Each row was made from one path, in order. Every step used is in the known rows, and no mark comes twice. Write each row's path.
Known rows:
F-Y-Q-V-C-M: [  1  -3 -11   7   3   0  -9   6  -7   4   6   9  -4   9  17   7   5   0
  15   5   2  16  -2  15  22 -10  -6   2  -1 -10  -2   9  -3  -3   5  -1
   2  -4   0 -16  -9   2 -12  10   6  -9  -1   7   1]
M-L-K-Q: [ -1  -5   2   3  -7   5   4   1  -3  -5  -3  -1  -3 -13   3  -4  -2   1
  -2  -1  -2  -6  -4  -3  -8  10  -4   1  -7  -4  10  -2   2   1   6   1
  -3  17  -3  -1   4 -14   0  12  21  -3   8  -7  -8]
C-M-L-K-Q-V-X: [ -4   3  -6   2  -4  -2  10  -5   3  20   4  -6   0  -9   8 -10   5  11
  17  -1   5   2  -2  -5  -9   8  10 -10   4 -21  12  10  -2   1  -1   1
  -2  15   3  -4  -7  -3   0  39  23  10   0  -9   7]
D-V-C-M-L-K: [  4   1  -2   5 -11   1 -11   3  -7   0   0   6 -15  12  10  19 -11   5
 -11  -1   3  -2   5  17   5  10  -3  -4   0 -11  15  18   3   2  22   2
   0   2   1   1   4  -5  -6  26  26  -7  11   5 -12]
J-F: [  4   2  -3  -4   1   0  20   3  -2 -19   1   0  -4  -8  -6  21  -6   5
  -3  -5  -1   4   5  -5   0   3  -9  -5   2   8   5   2   0  -3  -5   6
  -1 -18   6  15  15   3   4 -15 -13  15  -1  -2   5]
L-M: [  4   6  -7   2  -4   6   3   7   2  -5   1  14   1   6  13   4  -5   1
  13   1   8   0  -5   2  23   1  -5   3  -1 -13   0  -1  -4   1  10   4
   1   0   5 -15   0 -19   1 -19  -3   0  -5   3  -5]
L-K-Q-Y-F: [ -1  -4   7   0   0  -2  -4  -3   0   7  -2  -9   2   0 -19  -2   2   2
  -4  -1  -1 -16  -1  -1 -12  13   5  -4   1   8  -4  -2  -4   1  -8  -1
  -3  -6  -6  17  -4   8   2  -4 -21   1   4  -3  -7]
Z-Q-V-C: [  1   7  -3   4  -1  -4  -3   3   4   8   6  -6  11   5   9  -6   1   4
  10  -3  -6   7   2  -9  20  -8  11  -4   4  -2   2  -6   2  -9  -1   0
  -1  12   7 -12 -13  -2  -1   8  13  -3   1  10  12]
C-M-L-K-Q-Y-F-J: [ -6  -5   1  -5   3   5   0   1  -8   0   0   8  -3  -9 -12  23  -1   6
  -4   3   2  -2  -1  -3  -9   0   9   6  -4  -6 -20  14  -4  10   4  -2
   2 -22  -3   5   8   9  16  -3 -23  -6   6   0 -14]
Z-Q: [  4  12   7  -6   2  -1  10   6   1  -8  -1   6   8  -6   2  -7   2  -5
  -2  -9  -8  -1   3 -12   8 -18  -6  -5   4   2  -4 -17   6  -3  -7  -2
  -2   9   6 -12  -1   2  12  -4  10  16   2  -6  11]
K-Q: [ -3  -4   1   1  -1   5  11   4   3  -8  -1   1   2 -20   0 -10   3  -3
   6   1  -2  -2  -7 -13   1   2 -10   8  -8  -2   1 -16   0  -1  -7   2
  -2  14  -2  -7   4 -14   7  -8  11   6  -3  -9   6]
D-V: [  2   9  -3   2  -6  -1  -4   7   7 -10   2  -7  -3   3  -1  -6 -18  -2
 -18  -7   3  -4   4  -2  -1   8 -13   7  -8   1   9 -15  -1  -2  -1   7
   1  -4   1   8   7 -18  20  -8  24   8  -8  -5  11]
C-M-L-K-Q: [ -1  -6   0   5  -6   5  -1   4  -6  -6  -2   4  -7 -12   4   2  -1   1
  -2   2  -1  -3  -6   5   0   9  -8   2  -8  -8   9   3   2   2   9   1
  -2  14  -4  -4   6 -11  -2  17  20  -4   6  -6 -10]
C-V: [  3  17 -12   1  -3   4  18   0   5  -6  -2   5 -10  12  22  10 -16  -5
 -11  -5   3   5  -2 -13  -5 -15 -19  10   4   9  -3 -25   1   3   0   9
   2   4   2  13   3  -2  -4  -4   1   2  -2 -12   7]
M-L-K-Q-Y: [ -4  -5  12  -1  -2  -3  -4  -2   1   8  -4  -4   0  -5  -9 -19   3  -8
 -18   4   1  -5  -2   6 -22  11  -1   0  -3  -1   1   8   3   4   0  -2
   0   7  -7  10  -3  -7  -2  -1   3 -12   1  -4  -1]
D-V-C-M-L: [  3  -1  -5   2  -8  -1 -10   7  -9 -15   0   6 -12   3  14  28  -8  -3
   0   2   5   6   6   7  13  -9  -3   5   1  -5   4  18   3   1  17  -1
   2   1   4  -7   6  -5  -1  25  20   9   7  11 -14]
D-V-C-M: [  1   0  -7   6  -1   2 -10  11  -2  -4   7  11 -12  10  11  23  -3   1
  -1   4   5   7  -1  11  38  -4 -14   9  -1 -13   4   6  -2   0   9   4
   3  -3   1 -15   2   1   1  14  14   0  -4   7   5]
Q-K: [ 11   7   2 -15   6   2  -9  -4   9  -7  -3   1  -7   1 -12   3   3  -1
   4  -3   5  -6   2   7  16 -11 -20   1  -6   5  18   0   3   4  -7   0
   3   5   1  -2  16  -7  -6 -26  11  13  -3   3   6]
V-Q: [ -4   0   4  -8   3   2  11  -9   4  -5   1   3   2  -8   4  -3  10   0
   3   1  -3   5  -4  -8   1 -10   5  -4   6   2   1 -10   6  -1  -5  -1
   1   0  10 -13   0  14   2  10   0   8 -11  -6   4]
K-Q-Z: [ -2 -11   0  12   4   8   8   3  11  -7  -3   7   6   3   8 -19  -1 -10
   0   1  -4  -6   1 -13  12  11   2  17   0   0  -6 -18   0  -3  -1  -1
   0  23  -6 -15  13 -11   0 -17   3   3  -5   3  16]
M-L-K-Q-V: [ -1   4  -9   9  -7  -1 -10  -2  -1   3  -1  -9   6  -7   8 -26  -3   5
   3  -1  -1   4  -1  12 -17  12   2 -11 -12  -9  10  -5  -1  -5   4   0
  -2  11  -3   7  -4 -21  -3   8  20 -10   2  -4   2]
J-F-Y-Q: [  3  -6  -1  -6   7   1  17   1 -10  -8   0  -5   6  -6   3  -6  -4  -7
  12  -5  -5   9   1 -10 -19 -10   1  -3   0  22  -4  -4  -3  -6 -12   0
  -4 -13   0  10  -5  -2   2 -26 -11   3  -1  -8  -9]
L-K: [  4   6   2   2  -5   4   7  -1   4   6  -1   9  -8   8   1   1  -6   6
  -6  -4   3  -5   2   4  -3  14  -9  -6  -1 -11  10  -2   3   1   8   3
   0   3   3   1   2  -7  -3  -5  15  -5   7  -2   6]
Q-V: [  1  12 -11   5  -4  -2  -4  -3   6   2   1  -3   7   1   7 -23  -4   3
   9  -3   4   9   4   7 -10   4  -3 -10  -8 -10   1 -12  -2  -6  -2   0
   2   0   4   5  -3 -17  -2 -13  10  -1  -2   1  16]
M-L-K-Q-Y-F: [  0  -5   6   0  -3  -4  -5  -3  -3   2  -4 -11   1   0 -17   1   0   1
  -5  -1  -1 -16   1  -1 -17  12   9  -4   2  11  -3   4  -3   2  -4  -2
  -3  -4  -6  17  -4   7   1   2 -19   2   7  -2 -15]

Which path is each row?
[  6   2   6 -18   9   1 -11 -11   7  -6  -2  -2  -4  -2  -9   0  11   1
   3   1   0  -1  -3   7  15 -16  -9  -2   0  10  19   0   6   5  -8  -2
   3   5   4 -10  14   9  -7 -10   5  11 -12  -1   2]
V-Q-K
[  6   5  -3  -2   6  -4  24   3  -4 -11   0   0  -2  -7  -7   2  -3  -1
  -6  -2  -2  15   2  -9 -38  -9 -16   4  -3  14  -4   7  -1  -1  -7   3
  -3 -22  -2   8   6  -2  -4  -4  -4  -1   2 -11   6]
J-F-Y
[ -6  -4  11  -3   3  -2   2  -1   5   6  -2  -3   4 -10 -11 -23   6 -11
 -14   4   2  -3  -3   0 -17   4  -7   6  -4   0  -6  -3   2   3  -8  -1
   0   5  -6   5  -4  -6   2 -15  -4  -7  -4  -5   8]
K-Q-Y
[ -6  -6   2  -4   3   4   0   1  -7   3   2   7  -2  -7 -12  29  -1   7
  -1   4   0  -1  -2  -5  -1  -1  15   7  -1  -5 -19  16  -4   9   6  -1
   2 -20  -3   1   5  12  15   1 -23  -8   7   3 -16]
V-C-M-L-K-Q-Y-F-J
[ -2   2 -12  10  -6  -1 -14   0  -4   2   0  -4   2  -5  11 -22  -1   5
   5   1   0   7  -2  20 -10  10  -3 -11 -12 -13   9  -1  -2  -4   7   0
  -1   9  -4   5  -2 -18  -7  13  20 -12   2  -4   1]
C-M-L-K-Q-V
[  5   4  -2   5  -8  -1 -11   2 -10   3  -1   6  -8  11  13  11  -4   6
  -5  -2  -1   2   5  18   5   3   2 -12   2 -12  12  16   5   0  20  -2
   0   7   2  -3  -2  -3 -11  29  23  -8  13   6 -10]
Z-Q-V-C-M-L-K
[  1   2   6  -3   0  -4  -1  -3   2   4  -3  -6   3   5 -18   3   1   0
  -1  -1   2 -13   4  -3 -11   5   5  -4   4   8  -9  -2  -4   1 -10  -2
  -1 -13  -1  15  -4  10   2 -14 -26   8   3   1  -3]
Q-Y-F
[ -1  -1  -5   3  -1  -1  -4   0   3  10   6  -8   9   6  12  -6  -1   3
  22  -1  -2   5   1  -7  20  -2  18  -3   2   1   3  -6  -2 -10  -2   1
   0   9   6  -6 -16  -6  -3  -7   6  -5  -1  12   4]
Y-Q-V-C
[  2 -13  -1   7  11   5  12   0   2  -7  -3   2   8  12  12 -17  -5 -13
   5  -3  -6   2   7 -10  -2   3   9  10   7  18  -9 -10  -2  -6  -4  -2
  -1   5  -5  -3   6  -3  -3 -30 -12   2  -3   4   6]
J-F-Y-Q-Z
[ -5   2   2  -8   5   4  10  -1   1   2   1   8   2  -7 -18  18  -3   4
   0   0   3  -2   0 -14 -10  -3   9   7  -2  -3 -25   2  -5   8  -5  -1
   3 -26   1   5   7   9  21 -24 -28   0   2   0  -1]
Q-Y-F-J
[ -5  -8  10   2  -1  -3  -9   1  -2  10  -1  -1  -3  -2  -5  -8   6  -7
 -15   7   1  -2  -3  11  -7   8  -1   3  -1  -4   1  14   3   4   5  -1
   0   8  -8   3  -6   0  -7   9   2 -17   2   1  -3]
V-C-M-L-K-Q-Y
[  0   7  15  -7   4  -7   1   1   4   6  -3   1   8   0 -10 -21   7 -13
 -19  -3  -3  -2   3  -1 -11  -9  -4  -4   5   3  -9  -4   6   1  -8  -4
   1   2  -1   3  -7   4   5 -13  -5   0  -1  -3  13]
Z-Q-Y
[ -2  -2   8  -6   2  -5   0  -8   1   5  -2  -8   4   3 -17   0   6   1
  -2   1  -2 -10   1  -3 -11   2  12  -7   8  13  -8  -2  -2   1 -10  -3
  -1 -14   1  11  -6  21   1   1 -30   7  -3  -1  -7]
V-Q-Y-F
[  6   7   0 -17   8   2  -8 -12   5  -6  -2  -4  -8   5   1   5   5  -1
  -6  -1  -1   1  -6   4  12 -22 -12   1   2  18  18  -7   6   6  -7   2
   4   6   1   0  14  13 -11  -2   3   6 -13  -6   0]
C-V-Q-K
[  0  -8   5   2  -2  -4 -11   0  -6   5  -1  -7  -2   3 -14  12   3   3
  -2   2  -1 -12  -1   4  -1   8  10  -2   4   7  -3  11  -4   2   0  -2
  -3  -4  -6  11  -5  12  -3  14 -19  -1   6   3 -18]
V-C-M-L-K-Q-Y-F
[ -1   4  -6   5  -3  -2  -2   0   8   9   6  -4   6   7  10  -3  -2   6
  14   1   0   7   2  -8  16  -1   9   0   1  -6   3  -3   0  -8   1   2
   1   8   7 -10 -11  -7  -5   2  12  -5  -1  12  11]
Q-V-C
[ -7  -2  14  -9   5  -5   2  -9   6   8  -2  -2   4  -2  -8 -18  12  -9
 -16   5   0   3  -1   2 -16  -3   4  -3   7   4  -6   2   6   3  -6  -3
   3  -4   2  -1  -6  13  -2  -3 -12  -6 -11  -3   7]
V-Q-Y
[ -3  -9   2   6   8   5   9  -7  11  -5  -2   7   5  12  12 -15   5  -8
  -2   2  -5   1   4  -9  12   4  12  10  11   3  -6 -13   4  -2   2  -4
   3  13   2 -22  10   9  -5  -6  -5   5 -12   6  16]
V-Q-Z
[  2   4   9  -5   3  -6  -2  -1  -1   2  -3  -6   7   4 -17  -1   4  -2
  -5  -5  -4 -14   4  -4  -7  -3   7  -7   7  12 -11  -5  -2   0 -11  -3
  -2  -8  -1  12  -7  15   6  -7 -26  10   4  -1  -3]
Z-Q-Y-F
[  1  -4 -11   7   5  -1  -7   7 -10  -1   7   7  -4   7  14  15   4   3
  14   4   1  17  -1  17  23  -9  -6  -1   0  -6   1  13  -4  -4   5   0
   1 -10   0  -8  -5   6 -12  10  -1  -6  -2   6  -1]
J-F-Y-Q-V-C-M
[ -1  -3 -10  10  -1   2 -13   6  -4   5   6  10  -7   7  14  11   5   6
   9   6   2  10  -4  18  32   0  -8   0  -3 -19   6   9  -2  -2  11   1
   2   4  -1 -16  -4   1 -12  20  12 -11  -1   7   3]
L-K-Q-V-C-M
[ -1  -3   5  -1   1  -3  -2  -2   0   2  -2  -9   4  -3 -19  -3   3   0
  -1   0  -1 -14  -1  -6 -11   7   5  -1   0  10  -8  -5  -5   1 -12  -1
  -3  -6  -5  15  -4   8   4  -8 -24   5   1  -3  -6]
K-Q-Y-F
[ -6  -2   3  -7   5   4   9   0   0   1   1   5   5 -13 -17  14  -1   4
  -1   1   0  -3  -2 -16 -11  -2   8   9  -5  -1 -24   0  -5   8  -7   0
   1 -22  -1   4   7   7  23 -20 -27  -1   1  -3  -4]
K-Q-Y-F-J
[ -1   1   4  -5   2  -4   1  -9   0   4  -2  -9   1   8 -10   4   3   0
  -8  -1  -2  -9  -2  -4 -14  -3   9  -4  10  18  -8  -6  -2   2 -10   0
  -1 -12  -1  16  -6  24  -3   3 -32   3  -4  -5  -8]
C-V-Q-Y-F
[  1  -4  -8   3  -6  -1 -10   5 -11 -11   0   4  -6  -4  16  18  -1  -2
  10   4   3   9   2   9  10  -9   1   2  -1  -7   2  17   2   0  15  -4
   1   6   2  -9   2  -6  -7  27  17   4   7  10 -14]
K-Q-V-C-M-L
[ -1  -2  -5   8  -6  -2  -6   1   2   8   4 -10   5   0  11  -4  -2   7
  10   1  -3   4  -2  -4  11   6  14  -1  -1  -4   9   3   0  -7   7   2
  -2  16   2  -7 -10  -9  -7  18  19 -12   4  10   0]
M-L-K-Q-V-C
